Each row was made from one path, in order. Every step used is in the known rows, and no mark comes twice. Write each row's path.
Known rows
h, m, y, f: [ -8  -4   3 -16 -24  -6 -18  -6   0   0   5   3  -2 -18   7   3  -5   4
  -2  17   6  11   6   4  -2  -3   4   7  11  -3]
h, m, y, f, p, d: [-10   0   8 -21 -23  -8 -13  -9   2  -6   0  11   1  -8   7   1  -4   9
   0  10  16  11   6  18   1  -6  -2   9   8  -6]
s, r, e, m: [ -1 -12   4  -9 -19  -5 -17  -4  10   4   5   2  -9  -9  19  -1   3   9
  -2  23  11   8   5   2  -9   5   0   9  17  -2]
r, e, m, y, f, p, d: [ -9  -5   9 -21 -30 -10 -13  -5  10  -9   2  13   2  -4  17  -2  -1   8
   0  16  28  10   8  22   4  -3 -11  11  13 -10]
f, p, r, y, n: [ -7   4  10 -21 -11  -3  -3  -9  12  -1   7   9  -2   5  22   8  -5  11
   9   7   8   8  -5   5  -4   8   6   9   5  -7]
m, s: [-10  -3   3  -9 -15  -4 -14  -4   5  -1   0  -1  -6  -6  13   6   1   4
  -2  16   2   7   1  -4  -1  -3   8   6   7   0]
e, m, s, r, y: [ -3  -8   4 -13 -26  -5 -21 -10  10  -4   8   2  -2  -9  18  10  -1   5
  -4  23   5   7   2  12  -3   5   4   3  12  -6]
q, m: [ -7  -7   1  -9  -5  -7 -14   3  -2  10   5   1 -12  -9  12   3   3   6
   1  15   5   9   2  -3  -7  -2   6  16   7   2]
r, e, m: [ -4  -7   1 -13 -22  -5 -13  -2   7   8   3   0  -8  -4  17  -3   2   5
   0  24  13   7   6  -6  -4   7  -3  11  11   0]
h, m, p, d: [ -2  -2   3 -11 -10  -5  -6  -5   0   3  -6   0  -7  -6   8 -12   0  13
  -1  15   5   9   0   4  -1  -1   0  11   2   3]
m, s, r, q, z, p, d: [ -8  -6   9   0 -25  -6 -16 -17  17 -14   0  26 -17   0   8   5  -4  10
  -4  13  21   7   3  11   5 -19   7   9   7  -8]
h, m, p, r, e: [ -3 -13   6 -14 -14  -4   0  -9   5   8  -2  -1 -15  -9  21 -19  -2  20
   4  22   4   8   4 -15 -12   5   5  11   8   5]
y, f: [ -6  -7   5 -16  -6  -4 -13  -3  -1  -3   5  -1  -4 -11   9   6   1   0
  -1  10   7   9   0   3  -5  -1   5  11  10  -2]
s, r, e, m, p, d: [  2 -14   7  -6 -14  -7 -10  -4  10  -2  -2   1  -5  -6  18 -12   3  14
  -2  20  17   9   3  14  -3  -1  -7  11  12  -2]
r, e, m, y, f, p, n: [-10  -3  11 -24 -36  -4  -5  -4   9  -2  15   6  -3  -1  21  -4   1   4
   0  22  28   8   7  11  -5  -1  -8   6  12  -3]
z, p, r: [-10  -6   9 -10  -1  -3 -10  -9   8   8   5   7 -15  -6  12  10  -1   7
   5   6   4   8   2  -9 -10   2  13  14   4   3]
s, r: [ -5  -9   7  -5  -5  -3 -17  -2   4   2   4   1  -7 -10  11  10   2   6
   0  13   1   9   1   6  -7   0   7   9  12  -1]
h, m, s, r, y, f: [  0  -8   3 -19 -24  -6 -20 -16   5 -11   7   1  -1 -18  12   2  -7   7
  -5  23   7  10   1   9  -6   1   7   2  15  -6]
q, z: [-12  -5   6  -8 -16  -4 -13  -3   2  -2   3   8 -11  -5  11  10   1   9
   2  14   9   8   0   2   1  -2   9   9   4   0]
f, p, d: [ -9   2   8 -13  -5  -6  -8  -2   3  -1  -4   8  -3   3  10   4   2   9
   3   6  11   9   2  13   1  -1   0  14   3  -2]
e, m, p, r, s: [ -5 -14   6 -13 -15  -2   1  -8   0   5   0  -1 -11   0  22  -5   4  11
   1  14   6   8   5  -2 -14   7   5   5   4   9]
z, p, r, e: [ -8  -8   8  -9  -9  -5  -8 -11  13   7   3   8 -16  -6  17   0  -4  10
   5  15  12   7   4 -13 -11   2   9  17   9   3]
m, s, r, y, f, p, d: [ -5  -4  12 -17 -14  -9 -15 -13  10 -23   2  10   6  -7  15   8  -4   8
  -2  11  17  10   0  30   0  -5   1   6  12 -12]
q, z, p: [-12  -2   9  -7 -13  -4 -13  -8   8  -1   5  12 -13  -7   9  13   0   4
   1  10  16   9   0  -2  -2  -5  11  12   1   2]
e, m, y, f, p, r: [-13 -13  14 -25 -21  -5 -10  -9   5  -2  10  11  -6  -7  21   8   0   7
   4   6  11  10   8   8  -9   3   3   7   9  -7]
z, p, n: [ -8   6   7 -10 -10   1  -6  -5   7  10  11   2 -14  -2   8   7   1   0
   0  14  12   7  -1  -4  -7  -3   6  13   3   9]

Which path is each row?
[ -3 -14   3 -10 -27  -2 -18 -10  10   0   6   9 -14  -2  15   2   2   4
  -6  19   5   7   6  -1  -5  -2   2   4  13  -7] -> e, m, s, r, q
[  0  -2   1 -12 -29  -3 -17 -10  16  -7  11   4   1  -5  22  10  -2   5
  -4  20  10   7  -5  10   0   3   2  -1  13 -10] -> e, m, s, r, y, n
[ -5 -18   5 -10 -18  -8 -21  -2   3  -3  13  13 -11 -15  10   3  -2   2
  -4  15  13  11   7  14  -5 -14   0  13  17  -9] -> s, r, q, m, y, f
[ -6 -11   5  -2 -19  -6 -17  -6  12  -6   1   1  -7 -10  19  -1  -1  10
  -3  24   9   7   4  -1  -4  -3   4   5  18  -3] -> m, s, r, e
[-10 -11  14 -23  -3  -3  -4 -10   2  -5   6   7  -9  -4  17   5   1   8
   6   2   8  10   3   2 -14   3   9  11   6  -3] -> y, f, p, r
[ -7 -13   3  -3  -9  -6 -19  -3   5   1   5   3 -11 -14  16   5   2   9
  -4  18   4   9   3   2  -8  -7  10   7  12   0] -> q, m, s, r
[ -7  -3  12  -7 -24   1  -8 -12  12  -1  15  20 -23   2   8   4   0   6
  -1  15  20   6   2   7  -6 -14   7  10   6   1] -> s, r, q, z, p, n
[-14  -7  12  -9 -11  -3  -9 -13   8   1   6  15 -19  -6  13  12  -2  11
   5   8  10   8   2  -5  -8  -3  16  13   1   2] -> q, z, p, r
[-14 -13  14 -20 -19  -7  -7  -8   9  -7   5  10  -4  -8  22   0  -5  11
   6  12  17  10   7   7  -7  -1   1  11  14  -7] -> m, y, f, p, r, e
[ -4   4   6 -14 -10  -3  -8 -12  15   2  10  10  -6  -3  16  12  -7   6
   6   8  10   7  -5  -2  -3   3   9  12   6  -4] -> z, p, r, y, n
[ -8 -16  13 -18 -27  -7 -17  -7  13  -7   9   9   0 -12  23   2   0   6
  -2  16  24  10   8  15  -8  -1  -5   6  18  -8] -> s, r, e, m, y, f, p
[ -6  -7   0 -11 -29  -5 -14  -6  11   2   1   1  -8  -4  21  -3   1   7
  -3  26  12   6   6  -9  -2   3  -1   5  12  -2] -> r, e, m, s
[ -2 -17   9 -23  -2  -8  -5  -6  -2  -5  10   0  -8 -15  20  -4  -2  10
   4  11   9  11  -2   5 -11   0   7  17   6  -2] -> q, m, p, r, y, f
[ -6 -14  10 -10  -5  -4   0  -4   7   3   0  -1 -13  -6  23 -11   0  15
   6  17   7   8   2  -7  -9   3   5  14   8   4] -> m, p, r, e
[-13  -9  12 -26 -21  -5  -8 -12   3  -1   6  11  -7 -11  15   3  -5  12
   5   9   6  11   7   4 -11   1   7   6   8  -5] -> h, m, y, f, p, r
[ -6 -18  11 -17 -24  -2  -1 -10   5   1   6  15 -23   5  20  -7   3  13
   3  13  10   7   4  -4  -5   0   5   9   0  -2] -> e, m, p, r, q, z
[ -8  -9   5 -19 -24  -5 -19  -3   2   0   9   2  -1 -14  12  10   1  -1
  -3  13  12  10   5  11  -1  -1   0   7  11  -5] -> e, m, y, f
[ -5 -11   4  -5 -18  -3 -16  -8  10  -3   3   9 -13  -3  12   2   0   4
  -4  17   4   7   4   0  -3  -7   5   5  13  -6] -> m, s, r, q
[  0 -17   9 -10 -14  -4 -10  -4  11   2   4  -3  -7 -10  23 -10   5  10
  -2  20  14   8   3   3 -10   3  -2   9  12   1] -> s, r, e, m, p
[  1  -6   7 -20 -16  -2  -2  -8  10   1   9   0  -4   0  25   0  -1  10
   5  12   7   8  -6   3  -4   9   3   7   4  -4] -> e, m, p, r, y, n
[-16 -11  15 -21 -13  -6  -9  -7   5  -7   7  10  -4  -8  18  10  -3   8
   6   4   9  10   5   9  -7  -2   7   9   9  -5] -> m, y, f, p, r
[ -4  -6   5 -14 -10  -3  -6  -5   0   7   0  -5  -8  -9  12  -9   1   9
  -1  16   2   9   1  -8  -7   2   4   8   2   7] -> h, m, p
[ -5 -15   9 -13  -4  -2   0  -6   4   5   1   7 -18   2  15  -8   1   9
   4   9   0   7   3  -6  -8  -1   5  13   3   0] -> m, p, r, q
[ -1 -12   5 -18 -25  -6 -21 -13   8 -13  11   1   1 -14  17  10  -1   2
  -6  19  11   9   2  14  -5   2   4   3  15  -9] -> e, m, s, r, y, f
[ -3  -9  14 -22  -8  -6 -14  -9   7 -13   9   5   3 -11  16  10  -1   3
   1   8  15  10   0  21  -8   2   3   9  11  -8] -> s, r, y, f, p
[-11 -10  11  -2 -25  -3 -16 -17  16 -10   6  22 -18  -4  11   7  -2   6
  -4  13  17   7   3  -1  -1 -14  10   6   7  -4] -> m, s, r, q, z, p
[ -3  -7   9 -25 -24  -6 -15 -18   8 -15   7   6   2 -13  17   2  -6   9
  -3  16  12  10   3  12  -8   1   5   1  12  -6] -> h, m, s, r, y, f, p
[ -3 -11   6  -4 -11  -5 -16  -2   9   1   2   1  -7 -10  16   0   0   9
   0  20   9   8   3   3  -7   1   3  11  17  -1] -> s, r, e
[ -1 -16  11 -27 -14  -5  -5 -11   3  -5   9  -1  -5 -10  21  -2   0   7
   2  12   9   9   0   7  -9   8   4  10   6  -4] -> e, m, p, r, y, f
[ -7  -2  10 -26 -10  -6 -10  -7   3 -10   7   4   4  -5  14   7  -2   0
   3   8  16   9   0  14  -3   4   2  11   6  -5] -> r, y, f, p
[ -3 -12   4 -11  -5  -5  -5   1   0   8   4   5 -17  -3  13 -12   3   5
   0  14   9   8   1  -7  -6  -8   0  17   2   2] -> r, q, m, p
[ -5 -17   7 -13 -29  -7 -21  -5  10  -5  10   4  -1 -18  18   3  -1   5
  -4  23  19  10   8  13  -5  -2  -3   7  22  -8] -> s, r, e, m, y, f
[ -2 -13  10 -21 -12  -4  -6  -7   4   3   6  -1  -7  -6  21   0   1  10
   4  14   4   8   0   4  -6  11   4  11   3   0] -> e, m, p, r, y
